Each row was made from one small tree. The marks that hang from a mark follow it in brackets, in the order of their numbers. Every link used is in the known rows. Write each row's tree.
Known rows:
k_747(k_367 k_906(k_921(k_206))): [-13   2   4  -7  -2  -1  -2  12   2   4  -3   0  -1  -5   1   1  -2   1
   3   7  -1   8   0   4  -4  -2   3  10   6   2 -14   1  -2   5 -12   0
   9   8]
k_974(k_92(k_788 k_902) k_206(k_906(k_747 k_921))): [-25 -24  11  -8   1   7   2  -2   7   1   0  -3  -5 -15   1   1  10  13
   0  10  -6  13  -2   5   6 -17  -3  14   7   0  -9   0 -12  -1   1   1
 -15   6]
k_857(k_346): [-2 -2  6  0  1 -3  1 -1 -4  3 -4 -3  0  4 -1  1  0  0  2  1  6  2 -4 -1
  5 -4  0 -8  4 -2 -3  2  0  3  0  0  0 -6]
k_974(k_206(k_921)): [-6 -1 -1 -2  5 -3 -2  1 -3  0  4  1  4 -5 -2  7 -2 -1  4 11 -5  7  6  7
  7  0  1  7  7 -3 -8  6 -4 -2 -3  0  0  1]
k_92(k_902): [-5 -8 -1  2 -4  1  1 -2  0  0  2  2  0 -6  4 -1  1  3 -2  0  3  3 -2 -3
  5 -4 -4  4 -3 -1  1 -6  0 -1  2  4 -5  0]
k_857(k_206): [-3 -1 -3  4  3 -3  0 -1 -3  5  2  2 -1  1 -2 -1  1 -2  1  7  3 -3 -3  4
  8  2  1  0  8 -4 -5  4 -1  4 -1  6  0 -2]
k_788(k_92(k_902 k_974(k_206(k_921))) k_906(k_747)): [-24 -17  12   1   2   6   1   7  -5   4   2 -12   7  -7  -6   1   4  17
   2   9  -6   7  -2   2  12 -20  -7   9  -1   0 -13   2 -14   4   6   2
 -18   1]
k_857(k_367): [-4  2  4  0  0 -2 -4  8 -4  2 -4 -3  0 -2 -1  0  0  2  2  2  0 -4 -3  2
  0  1  0 -3  3 -6 -3  1 -1  4  1  1 -3 -3]
k_95(k_974): [-5  3 -1 -3  4  6 -5  0 -1 -1  2  2 -5  3  0  0  0  4  1 -1  0 -2  0 -2
  0  3  1 -4 -5  5 -1  9  1  5  3 -2  1  1]
k_346(k_367(k_747(k_906(k_206)))): [-15   0   4  -3   5  -4   5   4   0   9  -5  -7   2   2  -5  -3   3  -6
   1   0  -1  12   1   2  -5 -10   5  -2  -3   0 -12  -4  -9  -7  -6  -9
   4  10]
k_95(k_974(k_92(k_902(k_788)) k_206(k_906(k_921)))): [-24 -20   7 -10   1  10  -2  -4   4  -1   8   5 -17  -8   0   5   5  13
   5  10   2   9  -3   1   2  -5  -4  12   0   3 -12  13  -6   2   0   5
   2   9]
k_788(k_92(k_974) k_902): [-15 -11  10   7  -9   4  -2   6   0   1  -2  -6   2   0  -3  -5   5  12
  -5  -4  -4  -3  -6  -1   4  -8  -5   1  -8   4   1  -6  -7   2  14   9
  -9  -2]
k_92(k_788(k_902 k_906(k_747(k_367(k_346)))) k_974(k_206)): [-31 -12  27  11  -4   9   3  13   4   7  -6 -21  10  -8 -10  -4   8  10
  -1   4 -10  12 -10   4   4 -26  -7  10  -7  -1  -7  -6 -10   6  -2   1
 -12   9]
k_206(k_906(k_747(k_367(k_346(k_857))) k_921)): [-16  -3   8  -2   1  -1   1  12  -2  -1  -3 -13   4  -2   1   3   6   2
  12   0 -11  20   4   4  -2 -11   6   6   2   9 -13   0 -12  -4   3 -17
   2   4]
k_974(k_92 k_206(k_906(k_747 k_921))): [-18 -13   7 -13   2   6  -2  -3   1   1  -1  -1   3  -5  -3   4   8   7
   1  12  -7   7   8   6   3  -8   1   9  10   2 -14   6 -14  -3  -1  -8
  -4   6]
k_788(k_92(k_974) k_902 k_906(k_747(k_367) k_921(k_206))): [-32  -4  19   3 -10   9  -1  22   0   7  -5 -16   7  -2  -3  -6  10  21
  -3   6 -14   2  -3   2   5 -15  -3  10   0   9 -19  -6 -14   8  10   4
 -15   2]
k_788(k_92(k_902 k_974) k_906(k_747)): [-17 -15  13   2  -3   9   2   5  -1   4  -3 -13   3  -1  -4  -7   7  18
  -2  -2  -2   0  -7  -6   4 -20  -9   3  -7   3  -5  -4 -10   6   9   1
 -18   1]
k_902(k_788(k_92(k_974) k_906)): [ -9  -8  16   4  -1   3   5   7   1   4   1 -13 -11   7  -8  -3   3  14
   5  -4   1  -2 -14  -4  -7 -12  -7   1  -5   1  -4   6  -2  10   3   9
  -4   1]
k_902(k_788(k_92(k_974(k_206)) k_906)): [-15 -12  17   6   1   4   5   3   3   7   3 -13  -8   4 -11  -3   5   9
   3   4   1  -2 -14   0  -3 -12  -8   7  -3  -3  -7  10  -4   9   0   9
  -3   6]
k_92(k_788 k_974(k_206(k_906(k_747 k_921)))): [-25 -14   3  -6  10   7  -1   2   1   1  -2 -11  -3 -13  -5  -2   5   9
  10   7 -12   9  -3   6   0 -11  -6   3   3   5 -11   5  -4   5   6  -2
 -14   7]
k_906(k_747(k_367)): [-13   4   7   3   0  -1  -3   8   2   2  -6  -8   7  -7   3  -1   2   6
  -3  -3  -5   2   7   4  -2  -7   5   0   2   0  -7  -8  -5   4  -3  -7
   1   5]
k_921(k_206 k_906(k_747(k_367(k_346(k_857))))): [-16  -3   8   5  -5  -4  10  13   5   5  -6 -14  11   3  -4  -5   8  -6
   2   7  -8  13   6   4   0  -5   8  16   1  14 -11   4  -9  -1   0 -16
   3   7]
k_367(k_346 k_747): [  0  -5   6   2  -1   1   2   2  -7   2  -5  -3   9   9   0   0  -2  -7
  -6   3  -4  12   0   3   0 -11   3   2  -2   8   5  -2  -5  -8  -8 -13
   3   0]
k_974(k_92(k_788(k_906(k_747(k_367) k_921)) k_902) k_206): [-29 -18  26  -5  -3   8   3  11  12   5  -2  -9  -2 -18   0  -1  11  14
  -3   9  -3  12  -6   5   2 -23  -2  16   8  -6 -11  -4 -13   6  -6   1
 -14   9]
k_95(k_974(k_92 k_206(k_906(k_921)))): [-19 -12   6 -17   3  10  -7  -4   0  -1   5   5  -7  -1  -6   7   5   7
   4  12  -3   3   3   2   3  -1   0   6   3   5 -10  18 -11   3   0  -3
   1   6]
k_747(k_367(k_346(k_857)) k_906(k_921(k_206))): [-13  -5  10  -2  -3  -2   3  15   4   3  -4  -5   0  -1   0  -1   1  -7
   8   7  -2  20  -3   2  -4  -6   4  15   4   7  -9   3  -5  -3  -8  -9
  13   6]
k_346(k_857): [ 0 -3 -1  5  2 -3  3  1  5 -1  1 -4 -2 -1  1 -2  3 -5  5 -3  0  4 -4 -2
 -2  0  2  3  0  1  3  3 -1 -6 10 -4  0  2]
k_367(k_346(k_857) k_747): [  0  -9   5   7   0  -2   4   3  -2   2  -4  -7   6   8   1  -2   1 -12
  -1   1  -4  15  -3   0  -2 -11   5   5  -3   9   8   1  -6 -13   1 -17
   2   1]
k_906(k_747 k_921(k_206)): [-10   2  -2  -4   3   6   1   7   0   4  -4  -1   3  -2   7  -5   4   4
  -1  10  -9   6   6   5   4   3   2   6  10   9 -12  -1  -2  -2   4  -6
  -6  -2]
k_974(k_92(k_902(k_788)) k_206(k_906(k_747) k_921)): [-23 -20   4  -2   2  -2   2  -4   0   0   3  -4  -3 -12  -1  10   2  16
   3   9  -4  15   6   6   6 -15   1  15   6   0 -16   3 -11  -4  -1   2
  -3   8]
k_788(k_92(k_974) k_902 k_906(k_206(k_921) k_747)): [-25  -7  12   1   0   8   4  15  -5   3  -1 -15   6   3  -6  -2  14  22
   2   2 -12   6   3   4  12 -16  -3   5  -5   8 -22  -3 -19   0  16   8
 -18  -3]

Which tree is each row?
[-14   0   6   5   1  11   8   6   1   5   0 -10   7   5  -2  -4  16  10
  -3   0  -8   3   1   1   9 -10  -3   6  -5   2 -20  -6 -13  -4   8   5
 -11   3] : k_788(k_902 k_906(k_206 k_747))
[-31  -9  11   1  -3   8   3  16   2   6  -4 -14  -4 -14   5  -6   3  17
   5   5  -4  10  -5   0  -1 -13  -6  10   0   7 -19  -7  -1  10   2   2
  -9   9] : k_92(k_902(k_788(k_906(k_747(k_367) k_921(k_206)))) k_974)
[-11  -2  -1  -6   4   4  10   4   2   3  -1  -6   5   3  -2  -6  15   2
   0   3  -5   2  11   5   3   1   3   4  -2   9 -18   2  -9  -1   3  -5
  -3   4] : k_921(k_906(k_206 k_747))
[-20   2   4   3   7 -11   2  -3 -10  11  -3 -15   2   3  -9   3   4   4
  10   5  -1   5  -3   2  12  -9   5 -13  13  -5 -21   4  -8   5   4  -5
  -7  -2] : k_857(k_206(k_906(k_747)) k_346(k_367))
[-17   3   3  -7   2   0  -4   9  -3   0  -2  -8   4  -7   1   4   2  11
   7   0 -12   8   7   5  -2  -7   4   1   4   5 -18  -3  -8   4  -2  -7
  -1   6] : k_206(k_906(k_747(k_367) k_921))
[-28  -7  24   0  -9   7   4  19  11   6  -6 -13   0  -9   0  -3  12  19
  -6   7 -12   9  -5   5   1 -17   2  16   8   4 -14  -6 -13   4   1   6
 -15   5] : k_974(k_92(k_788(k_902 k_906(k_747(k_367) k_921(k_206)))))
[-18   5   4  -2  -1   3  -2  14   2   4  -7  -5   4  -8   7  -3   3   6
  -1   8  -9   7   9   7   1   0   6   7  11   7 -16  -5  -5   4  -1  -8
  -1   3] : k_906(k_747(k_367) k_921(k_206))
[ -7  -4 -12   3   8 -12   2   0  -7  -1   8  -5  -3   0  -8  10  -1   0
  17   7  -5   8  -1   4  10  -1   6   4   9   2 -14  15  -7  -2   9   4
  -3   0] : k_346(k_857(k_206(k_906 k_921)))
[-15 -16   9  -1  -3   7  -2  -1   7  -1   2   3 -17  -5   5  -1   3  13
  -3  -2   9   4  -4  -3  -2  -5  -1   5  -5   2   1   3  -1   3   2   5
   3   5] : k_95(k_974(k_92(k_902(k_788))))
[ -5 -12   6   2   5   0   9   3   1   4  -6  -7   3  11  -3  -4   6 -13
   2   0   1  20  -2   2  -2 -15   4   7  -6   9  -4   2 -10 -15  -5 -13
   9   8] : k_367(k_346(k_857) k_747(k_906(k_206)))
[-13  -4   5   1   0 -13   6  15  -3   2   5  -7   6   1  -8   6   3  -6
  13  10  -3  15   3   9   7  -2  11  12   8   6 -14  11 -10   2  -3  -5
   6   0] : k_747(k_367(k_346(k_857(k_206(k_921(k_906))))))
[-35 -19  11   5  -4   1  -4   0  -1   4  -3 -14   6 -11  -7   0   6  16
  -2   3  -6   2   1   3   6 -20  -4   8  -4   1 -12  -5 -15   9   4   0
  -8  11] : k_788(k_92(k_902 k_974(k_206(k_906(k_747(k_367))))))
[-22 -18   1 -11   1   3  -6  -6  -4  -3   8   5  -4  -7  -7  13   0  13
   3  11  -1   8   5   1  12  -7   0  12   0   3 -10  14 -12   1   1   3
  -3   7] : k_95(k_974(k_92(k_902) k_206(k_906 k_921)))
[ -9  -6   7   2   8 -10  -2   5 -13  14 -10  -7   6   7  -6   2  -3  -4
   2   6   7   2 -13   4   5 -14   4 -11  11 -10 -11   8  -6   4 -13   1
   1  -1] : k_857(k_206 k_346 k_367(k_747(k_906)))
[-19 -15  10  -4  -7  10   3  10  -3   5   1  -4  -4   0  -3  -6   5  14
   1  11  -2   2 -10  -5   7  -9 -10  11  -1   8  -9   2  -6   7   9   8
 -16  -4] : k_788(k_92(k_902 k_974) k_906(k_921(k_206)))
[-20 -10  19  -1  -1  14   5   6  10   1   2  -6 -13   4  -9  -3  17  16
  -4  -1  -1   2  -8   0   5 -12  -2   7  -7   4  -8   7 -12   3   8  14
 -11   3] : k_95(k_974(k_92(k_788(k_902 k_906(k_206)))))
[-35 -10  11   1   0  -1   1  17   4   3   0 -15  11 -19  -5   1   6  12
   5   4 -16  11   3  11   3 -14   2  12  -2   4 -16  -2 -10   8   4   3
 -14  11] : k_92(k_788(k_902) k_974(k_206(k_921(k_906(k_747(k_367))))))
[-17   0  10  -7  -1   2  -1  10  -6  -1  -4  -9   6   0   0   5   3   7
   7   3 -11  16   7   6   1 -11   3   3   3   9 -16  -3 -10   1  -7 -13
   2   2] : k_206(k_906(k_747(k_367(k_346)) k_921))
[ -8  -3  11   0  -2   7   6  12   4   1   5  -6  -4  -3   0  -1   8  11
   5   0  -8   8 -15   1   1 -10  -6   7  -2  -1  -7  -1  -3   2   4  13
 -16  -2] : k_92(k_788(k_902 k_906(k_921)))
[ -5 -11   4  -1   7  -2   4   7  -4   7  -2  -3   3   7   1  -3   0 -13
   8   9   0  21  -9   4   2 -12   5   7   7   5  -6   8  -8 -11  -8 -11
   6   3] : k_367(k_346(k_857(k_206)) k_747(k_906(k_921)))
[-37 -18   5   1   4  -3  -4   5  -1   0  -1 -15   2 -24  -6   6   0  17
   8   4 -11  15   2   7   6 -22  -3   9   0   1 -13  -4  -8   8   2   3
 -15  12] : k_92(k_788 k_902 k_974(k_206(k_906(k_747(k_367)) k_921)))
[-11  -3   2  -4   7 -14   2  13 -19  11  -3  -6  11   7  -8   7  -2  -1
   7  14  -2   4  -3  10  12  -6   9  -6  15  -2 -18  14  -9   6  -6   0
  -8  -9] : k_857(k_206(k_921(k_906)) k_346 k_367(k_747))
[-33 -15  21  -3  -4  10  -2  14   1   7  -2 -13   6 -12  -2  -4   9  16
   0   8  -6   4  -4   2   6 -20  -7  10   0  -1 -16  -5 -14  10   2  -1
 -14   6] : k_788(k_92(k_902 k_974(k_206)) k_906(k_747(k_367) k_921))
[-15   1   4  -7   4  -6  -1  11  -1   0   0  -3  -1  -5  -4   6   1   5
   7   1  -1  12   9   8   0  -6   6   5   2  -1 -20  -1  -8   2 -11   3
  11   8] : k_747(k_367 k_906(k_206(k_921)))
[-26 -15  14  -6   1  15   5  11   0   4  -2  -9  -2  -3   1 -10  16  19
   1   4  -4   6  -2   0   8 -15  -8   4  -3   8 -19  -5 -14   3  13   2
 -19  -3] : k_788(k_92(k_902 k_974) k_906(k_206 k_747 k_921))
[-11  -6  -3   5   9  -8   4   3 -10   1   2 -11   5   5  -6   7   3   0
  15   8  -9  19   3   6  13  -9   8   5   9   7 -16  12 -11  -7   6  -8
  -3  -3] : k_367(k_346(k_857(k_206(k_906(k_747) k_921))))
[ -9   2  -3  -5   4 -11   1  14 -11   5   4  -1   4  -1  -8   6   0   2
  11  13  -3   0   0  10   9   6   5   2  12  -4 -19  15  -6   8  -2   7
  -6  -6] : k_857(k_206(k_921(k_906)) k_367)
[-15 -10  12   4   0   9   9   5   1   5   0 -10   0   6  -2  -6  17  15
  -6   2  -2   3  -2   1  10 -16  -4   7  -3   2 -16  -5 -15   1   6   5
 -13  -1] : k_788(k_92(k_902) k_906(k_206 k_747))
[-14 -10  10  -7   0   9  -6  -4   5   1   0   5  -5  -1  -4   1   4   3
  -5   9   4  -3   2   1   3  -1   2   6   2   0   0  13  -7   2  -1  -3
   4   7] : k_95(k_974(k_92 k_206))
[ -5  -4   2   6   3  -6  -1   9  -3   5  -6 -10   4   0   0  -1   0  -6
   1  -1  -5   3  -6   2  -5  -7   5  -1   1  -1   2   3  -5  -7   7 -10
  -5   2] : k_346(k_857(k_367(k_747)))
[-14 -16  10   2  -1   6   5   4   3   1   1 -10  -7 -10  -6  -5   2  11
   5  -3   2   4 -17  -7   1 -18 -12   3  -9  -1   3  -2   2   8   5  11
 -19   4] : k_92(k_788(k_906) k_902 k_974)
[-13   3   7   5   3 -11   2   1  -6  11  -2  -7  -3   1  -6   0   2  -3
   7   8   7   2  -8   2  11  -2   4 -12  15  -9 -11   3  -2   6   1   0
  -2  -7] : k_857(k_206 k_346(k_367))
[-15  -8   0  -5   4   0  -5   2  -4   0   1  -1   4 -11  -4   4  -4   2
   7  10  -4   5   5   5   6  -2  -3   4   3   1  -6   5  -3   1   3   0
  -4   3] : k_92(k_974(k_206(k_921)))
[ -8  -3  12   7  -5  -5   1  10   4   0  -3  -9   2   0  -1   0   2  -7
   4  -1   0  12  -1   2  -2  -7   5   6  -1   3   2  -2  -5  -2  -1 -10
   9   3] : k_747(k_367(k_346(k_857)))
[ -6  -9   7  -2   4   3   7   2  -4   5  -6  -3   6  12  -4  -3   3  -8
  -4   3   1  17   1   3  -1 -15   2   5  -6   8  -6  -2  -9  -9 -14  -9
  10   6] : k_367(k_346 k_747(k_906(k_206)))
[-18  -2   4  -6   8  -3   6  11   4   8  -2  -8  -3  -2   2  -4   8 -10
  10   1  -4  21  -2   2  -7  -7   7   1   2   3 -14   0  -9 -14   4 -15
   2   9] : k_346(k_367(k_747(k_906(k_206 k_921))) k_857)
[-13   0   7  -2  12   3   9  11   1   1   1 -14  -3   0  -4   0  10  13
   7   3 -10  12   1   8   5 -13   1   4   4   4 -19   2  -8   1   3   4
 -15  -1] : k_92(k_788(k_906(k_206(k_921) k_747)))
[-15   0   4  -4   9 -11   2  14 -15   9  -4  -9   9   3  -5   4   4   6
  11  13  -2   3   1   9  14  -3   8  -7  18  -3 -26  13  -9   9  -1   0
 -10 -11] : k_857(k_206(k_921(k_906(k_747))) k_346 k_367)
[ -7  -5  13   3  -2  -6   2   9   5   1  -4  -9   2   0  -4   1   0  -7
   7  -5   3  16  -5  -1  -7 -12   4   7  -4   0  -1   1  -5  -3 -10  -9
  15   9] : k_747(k_367(k_346(k_857)) k_906)
[-33 -11  13  -3   1  11   5  16   4   4  -3 -13  -7 -14   5  -7  11  18
   7   0  -1  12  -2   3   0 -14  -7   5  -3   4 -24 -11  -6   7   4   3
  -7   8] : k_92(k_902(k_788(k_906(k_206 k_747(k_367) k_921))) k_974)
[-22   1  22   0   2   5   7  21   5   6  -1 -16  -9   4   2  -5  17  18
   3   1  -7   8  -1   9  -4 -12   3   6   6   4 -27  -3 -12   8  -2   3
   0   1] : k_902(k_788(k_92 k_906(k_206 k_747(k_367) k_921)))
[-18 -19  12   3  -5   1   3  -6   8   0   3  -4  -3  -6 -11   5   8   9
  -4   6  -6   4  -7   4   4 -14  -3  14   0  -4  -2   4 -11  -1   2  12
  -8   8] : k_974(k_92(k_788(k_902)) k_206(k_906))
